Each row comes from the steps of one path. Every step used is in the known rows, and no mark comes twice. Write the path behind each row, first mark first.
In the rows, zero is written as 128.
Known rows
X-D-K: [153 127 158 137 126 137 102  70 125 108 125 133 113 122 128 122 142 121
 137 128 117 136 104 130 134 141 112 140 111 151 148 116 170 115 148 112
 112  75 146 161 127]
L-F-X-D-M-A: [252  88 124 179 117 123 105  99 125 145 101 175 158 138  86 100 127 125
  92 155 140 123 136 120 141 132  93  76 130  74 136 131 133 152 135 105
 142  86  89 154 109]
F-L-Y: [129 157 142 129 115  90 134 119 139 129 135 128  99 130 123 134 133 161
 134 146 115 124 113 129 127 135 164 131 117 127 131 140 115 147 101 120
 121 135 115 107 148]
M-D-K: [104 156 153 121 167 137 111  82 119 140 100 117 146 121 144 123 130 125
 121 108 114 133 104 130 125 156 103 147 122 102 140 104 154 124 155 121
 101 119 153 153 132]
Z-U: [ 98 148 147 111 114 139 132 115  84 101 142  90 129 123 122 148 182 113
 131 111 121 114 101 121 166 134 134 152 137 101 145 137 125 126 152 137
 107  52 133 143 140]
Q-H-Y-L: [ 89 121 123 108 141 122 134 125 164  89 145  94 115 141 134 129 110 116
 137 148 120 149 146  94 116 108 130 131 178 202 146  97 125 142  88 175
 122 142 158 111 132]
U-Z-S-L-Y: [157 155 126 136 116 104 121 116  92 165 125 174  82 126 116 131 104 155
 114 114 112 111 134 126 169 143 176 143 136 170 136 151  97 133 117 137
  84 173 101 119 131]
U-Z-S-L-A-M-D: [ 88 150 125 117 170 127 150 127  80 189  87 154 164 115 145 116 149 137
 110  89 128 108 137 155 107 160 112 139 112 118  92 135 103 144 139 132
  99 167 100 148 123]
D-M-A: [203  96 101 166 144 115 108 110 112 151 103 125 168 137  95 104 133 118
  99 118 144 120 129 122 127 134 110  77 122  86 124 128 115 148 141 109
 137 120 104 164 110]
M-A-L-S: [150 112  98 165 126 141 114 160 131  95 137 109 114 128 122 118 147 118
 137 118 158 132 127 157 142  88 140 106 103  79 146 113 123 101 152  76
 165 157 148 131 127]
Q-L-A-M-D-K: [ 78 164 151 117 182 138 120  92 130 159  98 109 151 115 153 105 133 133
 123 104 121 140 104 142 108 157  99 150 103 112 121 111 146 132 150 129
 106 124 154 145 137]
S-L-Y-H-Q: [151 140 107 127  94 113 124 148 146 130 129 136 151 119 131 146 124 135
 121 123 123 129 139 116 130 106 141 130 175 115 156 149 113 142  82 153
 130 194 137 139 105]
Q-L-A-M-D: [ 81 132 132 114 179 129 153 129 117 168  99 122 174 118 153 111 154 131
 125 105 130 120 127 144  99 148 103 132 112  91  99 119 123 143 138 125
 125 145 121 141 132]
Z-S-L: [144 128 102 130 132 109 140 126  65 153 125 174  90 127 135 141  88 128
 113 116 120 105 156 118 156 150 164 127 148 229 121 150 118 122 132 118
  89 165 113 148 107]
A-M-D-K: [ 94 156 144 118 172 142 110  86 115 156  93 112 154 112 150 114 142 137
 123  92 119 121  97 138 105 161 101 151 118  97 140 100 138 131 153 117
 107 122 143 157 132]
S-L-A-M: [ 99 105 114 106 137 134 152 155  95 162 123 108 137 117 135 126 125 144
 138  90 138 119 131 162  87 148 134 135  80 156  69 143  98 126 135 129
 126 169  95 159 121]
Q-H-Y-L-F: [ 80 142 131 117 103 126 140 131 158 120 135 122  90 140 109 150  78 134
 146 177 113 132 147  88 124 108 130 129 178 151 143 102 143 143 130 156
 133 133 154  68 142]
Y-H-Q: [127 131 106 118 102 120 129 148 143 110 135 113 158 120 136 152 137 114
 128 120 132 126 136 113 124 106 132 122 171 115 154 140 124 134  97 147
 139 165 147 143 104]
H-Y-L-F-X-D-K: [170 135 169 139 104 146 103  72 155  98 127 159 106 130 121 124 101 128
 124 162 111 143 115 119 136 135 102 146 136 158 153 106 167 123 127 134
 108  72 146 126 132]
Q-H-Y: [ 91 129 109 103  79 157 133 126 156  96 139  79 136 116 130 142 133 106
 142 141 120 159 149 101 112 134 129 130 173 200 141 100 146 138  76 149
 155 139 124 135 124]
A-M: [101 105 107 110 143 135 134 133  98 142 126  98 134 114 135 128 156 137
 146  85 139  93 114 138  99 143 136 132 116 125 125 115  95 125 142 110
 142 120 102 156 129]
L-A-M-D-K: [ 86 155 150 116 167 141 119  93 118 161  94 107 155 114 150 113 133 135
 128  93 121 135 100 151  96 166  97 153  96 106 117 110 140 133 153 124
 103 133 142 154 133]
D-K: [106 141 148 119 143 137 105  90 119 116 126  97 110 124 133 134 118 127
 135 107 119 133  99 129 132 149 126 145 110 142 138 112 150 113 157 122
 108 106 153 148 134]
Y-L: [109 106 134 118 178 100 132 124 129  98 148 115 103 151 128 132 111 121
 135 129 124 116 128 108 134 106 138 125 145 158 133 112 114 125 136 151
 107 125 159 115 135]
U-Z-S: [ 92 163 115 124 131 112 129 102  60 142 133 151  80 127 123 145 138 114
 121  99 132  97 133 127 173 154 167 134 131 204 133 148 104 119 158 132
  82 115 111 114 133]
Q-H-Y-L-F-X-D: [202  97 165 133  77 147 126 104 157  86 140 193 103 134 115 127 121 123
 125 194 117 140 146 107 150 117 102 129 166 153 158 117 165 127  97 134
 140  54 109 122 125]
A-L: [106 125 100 152 103 152 101 156 118  90 156  89 124 138 123 143 150  95
 141 106 131 136 115 144 126 119 154 132  96 158 118 129 149  94 155 100
 155 112 146 119 133]
Y-H-Q-L: [103 142 114 126 146 113 135 139 161  98 144 115 132 123 145 126 137 109
 124 149 130 137 142  90 157  85 142 115 180 141 162 137 143 127 104 152
 139 121 179 120 123]
H-Q-L: [ 97 130 119 142 142 112 149 131 150 103 145 110 135 122 138 130 140 115
 130 149 132 121 140  93 160  91 153 111 172 144 148 135 150 127 103 139
 142 134 167 124 129]
F-X-D-M: [221  86 144 145 120 140 119  86 107 128 119 173 163 139 112 116 155 117
 111 150 135 111 135 107 151 156  91 103 156 114 145 122 147 117 106 110
 132  75  81 158 113]
Q-L: [100 127 127 126 169 118 137 122 138  99 149 110 103 132 138 120 137 110
 132 148 126 127 133  96 166 102 148 116 147 153 142 125 146 112 136 131
 133  85 163 117 139]
Q-L-Y: [139 141 139 136 142 106 123 114 150 128 145 125  94 131 126 117 128 143
 137 138 117 132 117 105 165 114 162 133 133 131 147 126 127 128 116 132
 121 122 137  98 152]

Write each row's path
[ 85 105 119 103 138 135 149 149 106 153 131  88 139 119 134 127 143 138
 152  86 142 121 119 161  80 152 130 136  72 141  73 135  99 125 144 123
 135 142  98 145 132] => L-A-M
[138 142 112 126  92 113 123 144 154 121 134 121 152 119 131 147 132 129
 129 120 127 130 129 115 128 108 139 130 167 102 161 140 116 142  86 149
 134 180 138 131 111] => L-Y-H-Q
[ 71 117 115 117 142 129 159 151 128 151 132  92 146 115 142 119 144 137
 146 103 146 122 126 148  92 132 136 129  94 142  86 140 109 133 123 135
 141 153 122 138 132] => H-Q-L-A-M
[ 69 137 147 105 125 103 170 150 125 116 142 100 122 137 129 143 121 129
 139 147 130 155 136 158  95 141 137 119  60 168  46 167 138 134 124 134
 120 140 125 120 137] => F-L-A
[133 143 136 149 124 103 132 121 159 132 143 126 113 124 126 124 131 147
 136 142 122 127 120 105 159 108 166 130 151 122 153 132 129 138  93 138
 128 158 142 105 143] => H-Q-L-Y
[105 137 128 120 147 106 159 144 127  94 132 122 100 123 139 132 147 143
 140 152 147 113 133 140 138 101 143 109 133  95 147 119 118 118 119  90
 147 153 138 130 133] => F-L-S
[217  94 158 153  71 154 116 114 135  88 145 195 105 136 109 133 134 116
 127 177 120 127 131 126 156 121 112 127 128 132 146 135 169 109 130 104
 146  41 105 123 126] => A-L-F-X-D
[120 105 129 122 177 110 146 139 132  95 141 121  90 138 136 124 122 135
 148 134 147 110 135 127 152  85 134 119 146  92 155  95 107 107 131 116
 130 163 158 121 134] => Y-L-S
[202  98 112 177 116 149 107 145 135  97 130 144 130 132 117 105 151 117
 122 137 161 130 132 153 153  98 119 102 114  68 156 115 132 101 135  74
 169 131 127 140 119] => F-X-D-M-A-L-S
[118 106 134 109 124 124 158 156 103 136 137 126 121 137 124 138  89 124
 131 122 125 153 151 153 121 138 137 126  74 178  44 164 134 115 135 143
 109 173 115 144 119] => S-L-A
[ 87 128 110 108 135 130 150 148  77 174 120 127 126 116 132 127 129 143
 128  83 140 112 135 164 103 155 144 138  82 177  74 155  86 127 141 139
 109 162  91 149 123] => U-Z-S-L-A-M
[157 133 108 184  77 143 105 134 133 137 124 146 120 138  86 133 118 119
 128 160 129 130 130 124 127 115 126 108 120 104 128 130 159 128 169  96
 159  99 131  90 132] => X-D-M-A-L-F
[100 126 127 113 168 131 154 135 100 178  92 136 177 116 147 117 143 135
 119  96 126 117 135 153  92 155 103 134 110  94  90 125 114 141 132 123
 118 170 106 156 122] => S-L-A-M-D
[187 110  90 196 105 145  83 135 123 114 130 119 161 141 100 110 161  95
 111 117 144 142 121 145 121 119 126  97  94 125 123 133 147 120 149  90
 162 100 129 141 117] => X-D-M-A-L
[156 147 121  92 126 116  92 135 148 119 139 126 101 133 134 130 123 126
 129 115 112 152 117 116 137 122 130 143 136 106 159 131 106 123 129 147
 118 105 133 112 126] => L-Y-H
[ 77 106 124 105 159 122 152 148 116 149 133  92 131 129 137 121 131 139
 149  95 141 121 121 155  79 139 128 136  81 148  77 129  94 133 139 141
 123 150 118 134 134] => Y-L-A-M
[ 89 126 131 111 173 131 151 130 106 170  96 122 178 118 146 119 156 130
 127  94 129 115 125 152  87 158 101 135 103  84  95 119 116 142 139 120
 122 154 109 149 129] => L-A-M-D
[185 107 160 113  90 151 132 143 118 113 134 187  93 137 111 151  65 141
 105 175 114 114 144 118 172 133 126 132 153 114 131 138 132 113 134 132
 126  95  94 113 127] => S-L-F-X
[165 142  96 158  87 118 104 147 157 134 125 121 176 124 120 132 136 125
 114 118 136 139 129 121 120 109 131 114 159  91 158 145 118 149  89 141
 147 184 139 132 106] => D-M-A-L-Y-H-Q
[113 129 115 130 154 119 146 148 155  94 137 122 112 118 147 122 141 127
 139 146 152 125 145 112 170  72 138 111 172  83 178 113 126 109 111 116
 151 160 172 124 125] => Y-H-Q-L-S
[162 128 157 115  99 145 127 143 158 100 143 173  97 136 124 143  79 129
 107 188 120 129 140 100 174 110 120 129 171  98 157 135 138 120 121 146
 138  76 127  89 133] => Y-H-Q-L-F-X
[217  88 171 140  97 136 126 103 138  87 142 206  98 140 112 131 122 125
 126 184 117 119 137 116 158 116 107 126 147 132 148 126 157 119 125 121
 129  48 109 120 128] => Y-L-F-X-D
[ 86 126 134 112 183 122 153 129 113 167  99 123 173 125 150 114 149 133
 126  99 128 117 127 147  85 149 100 135 111  88  96 114 111 146 135 132
 113 158 121 139 131] => Y-L-A-M-D
[ 73 126 112 103 145 127 148 156 135 146 131  93 145 116 147 118 142 134
 140 101 143 133 127 145  89 126 128 133  99 138  95 142 105 133 123 143
 139 141 128 134 126] => Y-H-Q-L-A-M
[165 109 171 112 113 139 130 135 139 101 144 171  86 148 115 147  69 137
 115 178 117 116 133 110 162 123 121 133 154 109 140 122 126 117 138 143
 122  79 115  89 140] => Y-L-F-X
[138 140 121 156  94 130  99 139 136 121 151 110 106 134 116 134 137 134
 143 110 120 136 104 139 136 127 167 144  98 132 131 130 128 115 128 111
 138 141 127 100 147] => A-L-Y
[ 63 113 119  97 138 136 150 149 136 144 133  80 139 123 141 121 134 136
 150 104 138 139 131 148  71 140 122 139 101 174  87 121 101 141 112 153
 134 157 117 134 132] => Q-H-Y-L-A-M
[193 113 145 150  83 161 106 143 134 114 134 164 118 145 100 137  88 125
 101 167 128 128 129 127 156 135 115 119 129  91 133 133 137 115 143 115
 149  75 102  99 132] => D-M-A-L-F-X
[ 78 142 132 109 171 120 158 133 111 168  94 124 179 118 153 118 161 138
 122 106 129 117 126 154  81 156 104 130 103  90  91 125 116 148 129 120
 123 153 110 145 131] => F-L-A-M-D
[ 94 146 116 148  81 147 118 154 126 122 142 118  94 137 103 158 106 120
 149 150 121 124 125 124 132 116 148 132 120 126 125 126 159 109 178 104
 154 110 143  74 144] => A-L-F
[177 153 101 131 114 126  70 141 153 127 131 122 126 138 121 114 130 117
 112 110 123 164 117 126 131 121 122 130 123  97 158 134 112 127 133 135
 132 108 136 111 122] => D-M-A-L-Y-H
[168 148 116  96 124 116  95 141 136 126 132 145 100 132 133 127 106 133
 116 116 108 151 131 116 145 117 133 143 144 124 156 140 103 126 121 153
 110 125 131 125 116] => S-L-Y-H
[125 155 112 125  92 103 130 146 158 119 132 122 148 120 134 147 135 138
 124 135 126 131 130 117 118 107 142 127 168 111 157 150 116 151  76 148
 135 176 142 126 113] => F-L-Y-H-Q
[180 135 109 182 102 125  85 130 139 142 132 119 133 136 102 113 136 134
 124 112 129 140 107 138 130 131 151 121  98 110 134 131 120 133 128 106
 142 144 117 112 137] => D-M-A-L-Y
[ 85 144 124 113 172 126 150 139 132 169  96 125 187 113 158 112 156 128
 118 106 132 128 133 138  93 137  97 132 128  81 112 126 118 149 120 138
 127 159 131 140 123] => Y-H-Q-L-A-M-D
[182 138 166 141 106 142 103  72 118 126 120 191  88 124 128 124  95 134
 116 154 113 132 119 126 155 155 113 148 128 172 151 129 168 118 143 116
  96  74 129 140 124] => Z-S-L-F-X-D-K
[209 102 138 160 100 149 110  98 117 129 122 175 153 142 104 122 147 118
 113 161 134 115 135 112 149 150  97 108 151 113 143 124 158 114 118 105
 143  73  93 133 119] => A-L-F-X-D-M
[ 71 116 141 101 128 122 158 147 157 109 150  87 125 145 131 133  95 116
 148 141 127 176 148 135  99 127 124 132  99 199  65 131 135 136 106 175
 115 167 143 109 135] => Q-H-Y-L-A
[ 89 159 124 129 110 121 139 140 158 126 135 137 101 127 120 148  99 129
 136 179 120 125 143  86 153  91 139 121 180 110 153 131 154 134 141 141
 142 119 165  73 136] => Y-H-Q-L-F
[ 74 112 114 107 142 127 154 145 128 142 134  84 145 127 136 125 122 135
 148  95 140 126 129 151  69 137 128 134  90 170  76 122  96 137 122 147
 128 158 116 128 133] => H-Y-L-A-M
